Each row was made from one path, in order. Every step used is in the known rows, and no mark comes twice. Write each row's path.
In the rows, 128 means zero.
Known rows
B-E: 138,140,149,113,141,113,161,119,112,99,117,129,134,77,93,83,185,119,88,107,174,141,188,148,77,111,172,150,133,143,151,110,128,100,119,135,112,108,96,99,93,102,194,83
X-E-B: 139,115,164,79,120,151,83,99,149,112,153,82,128,43,120,107,134,103,116,117,192,165,110,206,68,145,128,179,140,123,147,131,102,85,117,129,107,156,79,144,108,152,47,117
N-T-H-V: 102,52,135,208,56,96,157,63,90,156,133,117,98,122,152,120,161,97,126,111,132,132,121,102,102,40,108,134,128,127,91,125,99,93,111,186,130,67,130,85,139,126,102,84
K-T: 182,101,191,67,55,93,173,141,164,134,150,128,149,97,119,140,185,66,111,132,130,148,113,156,111,115,86,85,152,118,120,118,123,126,104,95,120,94,86,118,130,92,112,105
N-T: 140,94,134,131,55,120,113,116,171,168,140,166,123,109,108,107,193,102,145,123,143,132,156,134,148,92,121,134,153,134,139,162,98,119,149,125,88,29,105,80,117,124,127,89
V-K: 130,138,161,81,139,113,65,116,165,132,143,145,134,180,106,112,147,129,77,101,156,175,108,139,107,109,100,70,127,162,138,125,144,145,84,133,93,161,83,93,127,101,169,59
J-T-K-G-W-D-E: 114,132,154,107,223,121,191,189,141,163,115,141,148,138,157,150,173,156,112,133,208,94,131,136,153,153,190,112,146,114,173,96,228,77,146,181,173,172,122,126,107,142,117,151
L-R-F-W-D-E-B: 127,143,105,71,176,189,94,122,178,117,116,92,172,53,145,118,166,91,121,136,202,187,105,194,79,161,175,154,126,92,172,105,168,87,167,160,154,172,76,157,82,194,60,126
L-R-F: 158,140,98,132,104,152,83,117,182,103,131,151,163,107,118,87,180,89,92,142,155,221,96,135,85,146,122,143,105,116,115,172,118,147,178,117,109,117,103,145,130,157,85,65
L-R-F-W-G-K-V-H-T: 152,116,135,127,116,142,121,94,187,143,178,168,128,172,133,173,186,127,134,119,161,150,147,97,121,135,143,102,88,170,129,177,125,139,130,135,124,86,135,122,117,125,126,138
J-T-K-V: 169,83,156,111,120,126,186,142,149,141,159,129,116,171,169,152,201,118,120,138,169,162,118,115,116,76,110,62,159,169,107,115,181,102,115,116,157,175,159,97,147,101,98,126
K-G-W: 163,138,157,74,138,108,200,137,100,135,150,134,160,108,154,119,175,184,114,83,205,129,171,142,135,129,118,137,148,116,138,127,158,84,122,144,123,121,128,144,126,157,108,70
A-Y: 137,110,167,85,113,117,136,106,121,99,133,115,138,116,121,115,150,137,150,98,161,177,129,220,90,87,136,107,93,144,137,76,80,88,79,140,129,96,67,141,105,129,155,99
Y-A-E: 144,81,190,156,164,138,157,134,118,88,152,117,140,79,109,128,147,149,114,95,190,152,159,178,159,71,119,79,113,176,108,73,162,112,121,184,131,128,66,113,85,85,126,127
N-T-H: 115,88,123,194,62,91,125,83,144,192,132,124,125,97,78,135,197,96,120,114,114,121,162,134,99,76,97,171,120,118,141,123,132,102,115,174,103,59,124,111,114,117,136,108
J-T: 153,102,137,110,125,105,151,137,150,152,118,147,141,93,131,168,185,98,110,140,175,165,119,150,102,110,124,104,126,144,118,108,119,153,107,166,131,107,119,93,143,102,126,101
J-T-H-V-K-G: 135,104,133,120,150,94,193,103,118,144,162,162,120,145,161,138,187,137,100,95,145,152,120,84,135,146,62,59,123,115,104,109,143,97,80,156,134,152,144,92,149,61,97,73
N-T-K-G: 175,121,158,109,137,117,179,132,149,165,161,169,155,116,154,133,212,139,120,108,133,107,139,104,181,124,95,107,170,102,104,148,128,81,125,105,130,109,136,117,140,77,89,109
L-R-F-W: 130,164,109,83,131,164,94,115,162,94,103,160,204,71,140,96,203,86,87,104,173,199,131,167,80,104,139,133,138,139,135,157,114,170,179,170,157,153,112,171,106,175,137,86
T-K-G-W-F-R-L: 176,138,143,67,41,153,152,158,133,128,169,72,187,150,146,135,168,96,104,95,138,168,118,111,157,153,128,184,121,134,170,131,127,116,160,87,160,167,138,142,93,138,72,93
N-T-K-V-H: 147,86,183,162,140,121,115,113,133,146,161,137,103,169,119,166,173,116,117,117,151,173,181,97,129,100,98,57,95,152,136,118,183,105,92,159,131,134,96,87,143,111,102,114
V-K-G: 154,134,149,77,161,107,150,124,139,126,164,163,132,138,141,116,185,143,99,86,152,153,148,109,143,154,79,72,135,113,120,126,142,104,87,122,114,153,116,105,132,63,107,63
T-H-V-K-G-W-F-R-L: 145,121,122,97,28,141,160,130,120,128,178,73,165,167,145,131,161,98,103,85,130,179,116,87,140,155,102,167,97,134,167,117,133,118,146,112,157,168,145,130,96,132,77,78
A-E-D: 140,97,204,109,186,146,113,133,121,116,153,144,127,94,98,107,120,125,96,139,191,167,139,164,129,124,134,72,143,132,116,90,157,119,93,144,174,131,23,83,109,129,123,130
J-T-K-V-H: 155,88,185,155,161,116,129,119,127,139,155,131,110,164,127,184,171,116,105,122,163,186,169,102,113,105,102,51,85,158,131,101,188,125,80,172,145,158,100,90,153,105,107,119
L-R: 168,113,159,104,142,141,80,74,174,129,121,137,131,77,102,116,170,83,87,110,176,194,140,119,106,127,138,127,111,124,130,128,139,137,108,140,82,137,110,141,112,143,115,77
B-E-X: 174,160,162,114,175,94,108,120,110,130,158,79,176,104,119,83,170,118,85,130,166,139,184,164,59,106,158,110,124,140,171,114,141,69,118,164,132,75,84,112,132,151,133,85
X-E-D: 120,105,200,119,167,123,79,122,116,133,170,152,79,108,93,93,119,131,82,135,183,150,125,129,109,166,143,116,162,134,121,148,121,135,103,131,146,147,42,104,131,130,105,121
R-F-W-G-K-V: 140,117,129,90,120,148,165,137,131,128,164,125,106,175,170,113,182,140,140,102,193,129,165,122,112,91,127,88,150,171,153,178,175,109,160,92,135,136,168,141,125,116,110,96
J-T-K-G-W-F-R: 165,148,134,35,142,145,131,189,161,130,123,164,191,147,152,157,187,90,92,105,161,150,124,138,161,149,109,152,153,110,171,123,136,141,175,124,172,188,168,152,108,130,74,135
K-G-W-D-E: 107,128,156,102,211,121,174,182,129,140,116,130,130,127,148,122,166,150,121,120,210,101,162,143,142,150,197,131,145,109,178,101,217,68,143,179,160,159,109,125,92,149,111,125
H-T-K: 172,121,187,105,126,119,107,119,182,163,144,138,180,167,143,164,169,130,97,135,136,106,69,143,129,60,154,126,168,160,78,157,102,114,115,110,134,118,114,120,136,116,148,146
V-K-G-W-F-R: 152,155,134,22,137,144,97,177,161,111,132,165,171,160,139,127,175,91,93,87,162,164,143,139,153,156,101,143,141,116,180,126,134,142,165,124,151,191,153,145,94,133,84,110
T-J: 137,128,176,157,102,122,119,128,127,150,106,96,90,106,129,147,196,106,117,133,140,141,135,110,101,87,130,151,125,111,101,150,150,158,151,88,90,106,125,119,145,154,90,63
T-H-V-K-G-W-F: 112,144,122,81,91,121,163,183,80,111,134,150,133,178,144,116,152,144,136,109,190,134,117,140,162,105,118,104,147,109,135,145,163,89,141,104,153,152,157,120,115,147,50,72
D-E-X: 158,132,163,121,196,96,111,158,148,136,159,61,171,119,146,112,156,112,92,140,168,137,164,175,73,92,159,104,121,139,171,119,171,70,116,204,153,105,98,125,136,167,65,110
T-H-V: 104,60,154,190,89,92,150,67,71,133,126,90,103,114,160,122,145,100,109,107,143,143,121,117,76,32,117,131,120,131,78,110,106,93,94,196,142,102,124,104,141,124,101,77
D-E: 114,98,155,119,176,118,164,170,170,109,121,104,123,98,129,121,167,111,98,118,177,134,156,163,99,89,177,140,126,144,154,116,168,103,116,198,141,141,119,113,99,124,97,115
G-K-T: 170,100,204,83,78,94,171,148,174,158,158,131,153,143,128,150,152,89,110,119,155,115,87,154,121,106,88,63,146,137,145,148,128,131,115,85,108,90,90,133,139,87,152,107

Write each row's path
140,110,128,78,152,161,126,124,174,108,133,60,151,48,137,128,154,101,119,124,188,177,122,204,69,116,156,161,126,110,154,101,144,74,122,165,135,145,87,132,93,164,44,115
D-E-B
143,118,184,143,59,105,167,130,155,161,132,117,94,154,137,165,200,94,107,144,114,144,76,87,116,114,71,71,127,110,102,140,162,171,140,57,94,120,124,106,161,127,95,78
H-V-K-T-J
143,84,181,147,143,113,110,113,110,113,159,121,89,146,117,150,163,108,120,105,168,192,209,111,99,106,105,68,79,151,136,105,179,111,77,174,131,133,84,88,137,112,97,86
K-V-H
174,83,166,105,101,127,168,127,164,134,174,125,117,191,169,140,200,125,130,130,156,142,116,113,117,64,131,83,169,177,92,141,158,87,116,100,147,148,154,96,132,107,103,132
H-T-K-V
161,124,136,76,23,154,111,148,141,114,160,60,163,131,129,122,160,61,112,102,129,184,129,124,132,135,137,192,110,144,166,131,106,136,157,93,148,144,117,127,85,131,79,77
W-F-R-L
144,121,174,179,96,125,137,111,154,181,148,118,65,170,132,197,200,135,143,135,140,106,145,70,127,116,135,127,97,132,111,179,157,155,150,72,87,76,153,115,146,137,93,109
W-G-K-V-H-T-J
136,85,188,158,159,115,108,116,117,133,165,125,86,177,122,158,141,124,120,98,185,172,192,109,104,99,110,53,71,166,152,126,182,113,82,166,122,133,88,101,143,108,123,88
G-K-V-H
141,97,185,142,161,122,113,112,111,139,163,122,81,169,122,164,144,133,122,100,180,155,208,102,118,113,114,65,76,156,160,134,189,114,91,149,116,123,103,110,139,103,115,93
W-G-K-V-H
151,135,144,44,118,149,60,170,163,101,112,141,158,129,130,123,170,44,99,105,145,167,145,158,129,117,123,168,145,118,160,127,102,150,168,128,151,162,135,136,90,121,78,112
W-F-R
135,104,161,140,71,71,150,98,156,171,147,113,145,127,79,158,187,84,81,115,102,147,111,137,77,108,53,100,114,119,139,94,163,121,73,153,114,128,109,127,122,86,151,114
V-K-T-H
128,101,130,130,126,100,179,97,124,150,171,170,113,152,152,120,191,140,113,86,133,142,133,78,152,140,58,70,130,107,112,125,130,87,93,142,120,123,139,87,141,67,96,68
N-T-H-V-K-G
115,130,172,122,224,122,169,177,148,159,129,143,142,156,146,155,165,162,116,128,196,90,145,128,154,154,199,116,129,119,170,106,218,70,135,184,169,156,104,121,102,145,120,157
V-H-T-K-G-W-D-E
157,81,164,134,101,110,123,101,169,132,180,150,107,168,127,170,179,116,140,123,153,154,158,111,107,103,140,103,98,170,103,141,110,114,87,149,125,74,108,77,120,107,119,124
K-V-H-T
157,96,164,128,112,117,125,100,165,154,181,147,102,181,131,181,168,135,144,119,160,122,160,103,125,116,148,104,99,172,121,163,119,117,99,127,114,67,123,95,121,101,125,131
W-G-K-V-H-T
129,159,167,73,166,141,105,121,131,165,125,125,147,131,141,138,142,152,113,79,195,70,158,153,133,83,158,125,147,158,171,187,134,140,150,111,107,104,131,176,117,117,179,96
F-W-G-K
135,167,142,86,165,155,97,114,152,160,124,141,156,133,139,129,149,144,104,88,194,101,139,138,131,113,152,126,135,147,172,201,136,146,173,102,103,113,138,191,118,134,163,93
L-R-F-W-G-K
172,114,155,90,41,140,118,109,147,128,166,50,167,112,130,126,165,71,96,91,125,187,139,114,109,136,129,195,102,153,160,116,102,137,137,122,134,132,102,130,92,128,114,78
F-R-L
104,53,139,197,90,87,175,75,80,147,125,105,110,108,163,149,158,97,110,119,147,150,105,110,77,48,109,114,112,131,79,100,108,109,95,205,152,102,135,93,153,114,103,91
J-T-H-V
172,148,171,79,153,113,201,140,109,150,150,137,182,130,159,134,174,191,102,90,196,114,145,137,151,118,120,130,162,120,130,130,168,80,125,134,133,144,133,153,133,159,113,91
T-K-G-W
168,134,192,50,88,111,177,142,163,162,149,137,159,120,132,159,171,100,114,111,152,93,120,154,138,119,97,76,159,132,159,157,137,140,136,73,114,89,115,161,125,90,151,123
F-W-G-K-T
163,142,128,62,41,152,142,152,142,122,174,83,173,160,136,124,163,100,105,86,142,184,124,105,150,173,115,163,107,139,179,128,133,129,151,90,146,171,132,132,89,134,83,75
V-K-G-W-F-R-L
116,146,166,107,165,109,122,116,65,183,125,149,131,167,153,116,154,164,134,107,198,106,133,106,149,156,144,105,150,93,143,94,194,71,132,136,143,147,87,120,122,153,152,85
T-H-V-K-G-W-D
148,189,108,49,130,168,108,104,137,120,107,141,161,58,128,117,207,118,105,110,155,142,184,150,124,143,151,166,149,111,149,167,132,156,182,109,121,112,148,186,96,147,104,98
L-R-F-W-G
110,178,142,74,155,149,49,137,100,139,89,156,170,115,146,91,179,96,131,128,186,139,133,165,114,131,184,123,164,110,138,126,144,128,188,136,168,139,59,141,104,164,167,92
R-F-W-D
124,93,128,179,110,82,151,96,129,179,116,112,140,84,95,175,196,93,93,124,135,146,137,142,69,90,100,149,102,124,128,89,145,124,89,202,131,108,136,122,131,101,135,117
J-T-H
168,121,175,115,154,116,134,141,160,174,120,142,178,136,143,178,177,121,82,144,153,134,70,145,127,80,129,93,157,147,100,121,139,136,114,134,146,150,119,119,157,108,140,139
J-T-K
167,142,168,60,76,117,179,151,171,156,152,141,170,127,135,151,176,98,113,121,147,107,100,154,129,130,92,81,152,128,157,173,133,147,157,66,122,92,116,167,129,98,140,120
R-F-W-G-K-T
173,142,174,94,155,111,193,130,121,157,161,152,179,149,154,159,174,197,106,93,190,115,146,125,154,130,120,120,137,125,128,135,163,84,115,144,136,128,127,144,136,156,118,108
V-H-T-K-G-W
130,117,156,141,157,136,114,121,119,129,159,137,109,165,132,153,161,131,120,101,180,168,200,112,108,117,112,67,77,157,163,145,183,129,121,156,139,138,108,130,138,122,116,98
R-F-W-G-K-V-H
116,89,133,168,76,114,185,68,109,148,136,116,135,119,163,138,169,91,104,111,134,137,95,101,95,82,93,105,120,118,107,140,123,117,136,155,146,108,148,151,139,128,103,105
L-R-F-W-G-K-T-H-V
136,93,174,161,78,71,164,106,146,185,145,102,145,119,92,163,173,86,95,112,121,111,116,144,80,86,73,117,114,120,147,116,152,111,97,149,116,99,114,151,129,90,152,122
G-K-T-H
162,121,189,136,54,107,172,143,154,159,122,102,99,105,126,167,213,80,119,150,117,133,110,108,110,112,90,112,134,95,108,140,157,159,153,56,96,98,120,123,149,132,80,86
K-T-J
163,155,166,109,241,99,144,174,133,179,156,93,191,149,171,140,168,144,100,152,187,105,140,150,117,144,166,80,136,117,184,104,216,54,139,188,180,132,110,133,149,172,76,142
J-T-K-G-W-D-E-X
180,123,164,98,174,110,200,141,137,155,149,157,162,108,163,161,207,137,102,116,148,123,118,113,158,133,98,91,155,104,98,121,139,96,108,122,151,147,143,124,154,66,87,115
J-T-K-G
119,68,164,170,71,87,190,77,86,158,142,96,107,130,157,147,150,102,115,110,131,110,106,107,101,58,96,107,127,119,100,128,120,96,104,146,136,89,138,122,144,105,105,100
W-G-K-T-H-V
154,97,183,72,60,93,170,123,166,133,163,145,138,165,135,140,163,83,97,124,125,167,66,123,116,119,55,23,144,135,115,114,134,138,89,99,120,130,88,90,143,83,128,92
H-V-K-T
129,168,144,83,154,147,106,133,138,160,128,133,156,141,143,128,144,150,110,89,190,87,142,154,126,97,155,130,144,151,166,200,128,144,175,103,111,102,128,181,121,126,167,90
R-F-W-G-K
144,108,171,182,84,119,137,114,157,159,144,117,72,155,131,189,212,114,138,143,132,140,138,77,111,105,129,126,93,131,94,158,148,155,137,92,97,84,135,95,145,142,87,100
K-V-H-T-J
174,128,201,112,188,111,100,141,123,119,161,73,191,101,134,105,139,110,106,135,176,142,164,207,95,83,123,81,118,145,158,97,168,64,99,180,151,95,73,116,125,153,86,123
A-E-X
136,133,113,62,127,135,135,162,147,131,129,166,167,162,152,152,178,86,91,94,152,163,120,119,143,152,82,139,128,111,171,109,139,139,157,156,169,188,176,135,108,125,78,123
J-T-H-V-K-G-W-F-R
154,127,129,70,32,149,157,140,124,117,179,81,164,169,157,122,155,100,109,87,141,186,113,94,151,158,113,157,107,139,166,127,123,122,152,97,158,167,136,121,96,136,73,70
H-V-K-G-W-F-R-L
149,105,161,114,120,124,128,99,165,146,174,154,119,172,137,183,178,136,140,108,166,121,169,111,122,107,150,100,104,176,127,162,117,130,105,142,129,80,129,109,115,111,142,136
F-W-G-K-V-H-T
150,147,141,31,121,147,83,177,153,110,116,143,172,139,134,126,167,75,97,100,166,159,146,158,135,125,127,172,147,122,176,128,123,145,175,130,151,169,144,150,90,155,86,111
G-W-F-R
163,132,136,70,24,152,127,152,133,118,163,62,175,140,133,123,153,85,111,95,145,181,129,126,133,139,140,194,109,143,176,132,120,132,162,97,149,149,121,135,84,152,88,79
G-W-F-R-L
169,118,183,53,69,90,148,138,188,139,161,152,151,154,105,144,176,85,90,126,125,162,82,142,116,140,55,39,144,136,135,115,146,145,87,91,106,130,80,103,132,78,146,97
V-K-T
